Every row comes from one small tree of marks. Brackets hold a mark, then the marks that hang from it, in alphabetical order. Every link used is in the known rows. Which tree was each row made from?
Known rows:
{kopo puvu}: [-2.31  1.63 -0.42  1.84 -4.19  3.50 -0.95 -0.69  0.62  3.85  0.44 -2.78
 -2.74 -0.71  0.91  3.32  0.29 -2.75 -0.65  0.47]
{temi {purit {dasoz tifed {valar gifur}}} {puvu kopo}}: [-1.70  3.18 -1.88 -0.52 -6.14  2.20 -1.24 -0.35 -1.28  2.40  0.82 -3.51
 -0.97  3.77  4.82  0.55 -0.28 -1.58 -1.52  3.39]
{puvu {dasoz tifed valar} kopo {temi purit}}: [-3.23  3.31  0.40  0.66 -6.24  1.15 -0.31  0.43  2.26  1.59  1.52 -5.61
 -2.50  3.80  1.73  0.51 -0.99  0.59 -1.56  1.52]
{kopo {tifed {dasoz valar}}}: [-2.64  1.67  1.04  3.85 -3.98  3.61 -1.73 -2.61  2.09  2.69  0.35 -3.58
 -1.35  0.87 -3.66  3.80  0.68 -2.26 -0.67 -1.19]
{kopo {puvu temi} {tifed {dasoz {valar gifur}}}}: [-1.39 -0.11  0.45  4.93 -4.57  3.77 -1.94 -2.60  5.60  4.35 -0.44 -5.50
 -3.99  0.18 -1.93  2.28  0.12 -2.69 -0.38 -0.37]
{valar {dasoz tifed} gifur}: [-1.54  3.34 -0.61  0.52 -2.45  6.36 -2.11 -2.86 -1.50  1.56  1.48 -1.24
 -0.15  0.37  0.83  3.85  1.34 -3.67 -2.81  1.43]
{kopo {puvu temi} {tifed dasoz}}: [-1.93  0.01  1.22  4.98 -4.88  2.87  0.32 -0.16  5.81  5.53  0.55 -5.43
 -4.16 -0.70 -2.46  2.56  0.56 -1.22 -0.73  0.17]
{temi {purit {dasoz tifed valar}} {puvu kopo}}: [-2.72  3.60 -1.30 -0.34 -7.20  1.04 -0.32  1.44 -0.81  2.50  0.95 -3.73
 -0.88  3.59  3.02  0.18 -0.51 -0.81 -1.41  3.20]
{temi {purit {dasoz valar}} {puvu kopo}}: [-2.34  3.63 -2.11 -0.03 -6.87  1.24 -0.64  1.35 -1.03  2.67 -0.20 -3.73
 -1.07  3.56  3.76 -0.41 -0.60 -0.80 -1.28  3.23]
{purit {dasoz tifed {valar gifur}}}: [-2.53  2.16 -0.59  1.18 -4.00  4.84 -2.38 -2.66 -1.88  1.07  0.83 -2.54
 -0.15  3.22  2.27  2.64 -0.31 -4.50 -1.69  0.96]
{dasoz tifed {valar gifur}}: [-2.78  2.28 -0.49  1.36 -2.78  5.15 -3.27 -4.28 -1.45  1.35  0.59 -1.61
 -1.16  1.46  0.39  4.07 -0.42 -3.68 -1.22  0.11]
{dasoz tifed valar}: [-3.84  2.66  0.02  1.57 -3.89  3.95 -2.40 -2.66 -0.87  1.51  0.77 -1.90
 -0.99  1.27 -1.42  3.88 -0.68 -2.83 -1.19 -0.15]
{kopo puvu tifed}: [-1.66  1.35  0.42  2.42 -4.33  2.95 -0.61 -0.74  2.07  4.02  0.99 -3.36
 -3.10 -1.48 -0.60  4.50  1.05 -2.29 -0.53 -0.59]
{tifed dasoz}: [-2.55  1.49  0.55  3.07 -3.22  4.30 -0.63 -1.73  0.32  3.41  0.62 -2.79
 -1.30  0.81 -1.01  2.97  0.66 -2.05 -1.22  0.60]
{kopo {puvu {dasoz tifed {valar gifur}} {temi purit}}}: [-2.16  1.65  0.35  2.41 -5.82  2.63 -1.78 -0.79  2.83  2.95  0.09 -5.93
 -3.66  3.01  2.50 -0.74 -0.53 -1.83 -1.09  2.27]
{dasoz tifed}: [-3.24  2.40  0.29  1.38 -3.10  4.17 -1.02 -1.90 -1.27  2.54  1.62 -1.54
 -1.28  0.58 -0.23  4.30  0.09 -2.25 -1.65  0.61]
{tifed {dasoz valar}}: [-3.13  1.76  0.33  3.40 -3.87  4.12 -2.04 -2.56  0.70  2.50 -0.25 -3.03
 -1.05  1.58 -2.15  2.58 -0.06 -2.79 -0.78 -0.11]
{puvu {kopo tifed} {temi {purit {dasoz {valar gifur}}}}}: [-1.09  2.40 -0.97  1.51 -5.33  2.77 -0.69 -0.83  1.51  2.49  0.06 -5.98
 -2.32  3.58  3.36  1.06 -0.27 -1.22 -1.61  1.36]
{temi purit {puvu {dasoz tifed valar}}}: [-3.35  3.44 -0.18  1.24 -6.02  1.45 -1.63  0.43 -0.62  2.11  0.53 -3.17
 -1.43  3.31  1.03 -0.95 -0.44 -0.39 -1.44  3.08]

Which tree is each row?
[-2.05  2.25 -0.32  1.87 -5.57  1.55 -0.95 -0.95  3.38  3.28  1.11 -3.37
 -2.06  0.40 -2.26  3.48  0.17 -0.21 -0.34  0.21] | {temi {puvu {kopo {tifed {dasoz valar}}}}}
[-1.71  3.76 -0.49  0.23 -6.60  0.01 -0.68  0.95  1.56  2.18  1.16 -4.32
 -2.16  2.31  1.58  0.87  0.20  1.09 -0.84  1.64] | {temi purit {puvu {dasoz valar} {kopo tifed}}}
[-3.10  2.73 -0.16  0.90 -4.72  2.33 -0.66  0.43 -0.35  2.31  2.28 -1.69
 -1.46  1.67  1.00  1.62 -0.29 -0.61 -1.79  2.82] | {temi {puvu {dasoz tifed}}}
[-2.95  3.50 -0.93  1.65 -5.78  1.82 -1.89  0.26 -1.00  2.33 -0.56 -3.15
 -1.61  3.19  1.78 -1.56 -0.62 -0.39 -1.24  3.14] | {temi purit {puvu {dasoz valar}}}
[-2.30  1.39 -0.56  3.08 -6.26  2.52  0.66  2.02  1.38  4.95 -0.69 -6.04
 -3.18  2.44  3.48 -1.26 -0.18 -1.71 -1.60  3.29] | {kopo {puvu {temi {purit dasoz}}}}
[-2.08  1.34 -0.18  3.08 -2.94  5.38 -2.88 -4.28  0.15  2.33 -0.37 -2.77
 -1.13  1.69 -0.12  2.75  0.25 -3.55 -0.68  0.12] | {tifed {dasoz {valar gifur}}}
[-1.33  3.24 -2.58 -0.22 -5.85  2.51 -1.47 -0.34 -1.71  2.50 -0.28 -3.50
 -1.12  3.71  5.60 -0.18 -0.38 -1.66 -1.27  3.52] | {temi {purit {dasoz {valar gifur}}} {puvu kopo}}
[-1.36  3.51 -1.76 -0.45 -5.42  1.86 -1.85 -0.71 -0.40  1.83  0.48 -3.49
 -1.95  3.22  4.92 -0.14 -0.28 -0.19 -0.92  2.95] | {temi purit {puvu {dasoz {valar gifur}} kopo}}
[-2.05  2.25 -1.40  1.64 -3.68  5.11 -2.61 -2.63 -2.25  1.21 -0.28 -2.59
 -0.26  3.11  3.00  1.99 -0.47 -4.44 -1.48  1.04] | {purit {dasoz {valar gifur}}}
[-1.75  3.47 -1.29  0.44 -6.94  0.62 -0.25  1.36  0.22  2.91  0.47 -4.39
 -1.36  2.74  2.25  0.70  0.13 -0.33 -1.17  2.13] | {temi {purit {dasoz valar}} {puvu {kopo tifed}}}
[-0.88  1.79 -0.85  1.64 -4.47  2.76 -1.73 -2.69  2.79  3.09  0.97 -3.04
 -2.12  0.58 -0.42  3.71  0.38 -1.16 -0.36  0.42] | {temi {puvu {kopo {tifed {dasoz {valar gifur}}}}}}
[-2.82  3.95 -0.49 -0.70 -6.73  0.36 -0.79  1.03  0.54  1.93  1.70 -3.67
 -1.64  3.17  2.33  0.35 -0.36  0.62 -1.16  2.66] | {temi purit {puvu {dasoz tifed valar} kopo}}
[-0.59  3.37 -1.11  0.12 -5.47  1.27 -1.56 -0.70  1.02  2.11  1.02 -4.05
 -2.28  2.43  3.34  1.08  0.28  0.22 -0.88  1.96] | {temi purit {puvu {dasoz {valar gifur}} {kopo tifed}}}
[-1.38  3.12 -1.01  0.56 -5.07  1.20  0.13  0.39  0.27  4.23  1.08 -3.12
 -2.67  0.30  1.53  2.56  0.79  1.19 -1.14  1.88] | {temi purit {puvu {kopo tifed}}}
[-2.17  2.88 -0.09  0.43 -5.15  2.45 -1.22 -1.24  1.70  1.41  1.37 -5.33
 -2.66  3.89  3.54  0.71 -0.79 -0.24 -1.67  1.95] | {puvu {dasoz tifed {valar gifur}} kopo {temi purit}}
[-1.62  2.84 -1.14  0.34 -4.41  1.91 -0.14 -0.15  0.91  3.42  1.90 -2.01
 -2.39 -0.67  0.38  4.55  0.04  0.26 -0.96  0.87] | {temi {puvu {kopo tifed}}}
[-2.31  2.56 -1.48  1.30 -5.48  3.25 -2.11 -0.83 -2.43  2.68 -0.30 -2.97
 -0.76  3.96  3.52 -0.75 -0.37 -2.60 -1.90  3.85] | {temi {purit {dasoz tifed {valar gifur}}} puvu}
[-1.36  1.29  0.16  3.18 -5.00  3.07 -2.00 -1.52  4.50  2.59  0.45 -5.30
 -3.99  1.17  0.54  1.61 -0.52 -2.29 -0.78  0.14] | {kopo {puvu {dasoz {valar gifur}} temi} tifed}
[-2.16  1.30 -0.62  2.63 -6.22  3.25 -1.33 -0.37  1.62  3.77 -0.65 -6.02
 -2.90  3.42  3.16 -0.82 -0.56 -3.25 -1.54  2.73] | {kopo {puvu {temi {purit {dasoz tifed {valar gifur}}}}}}
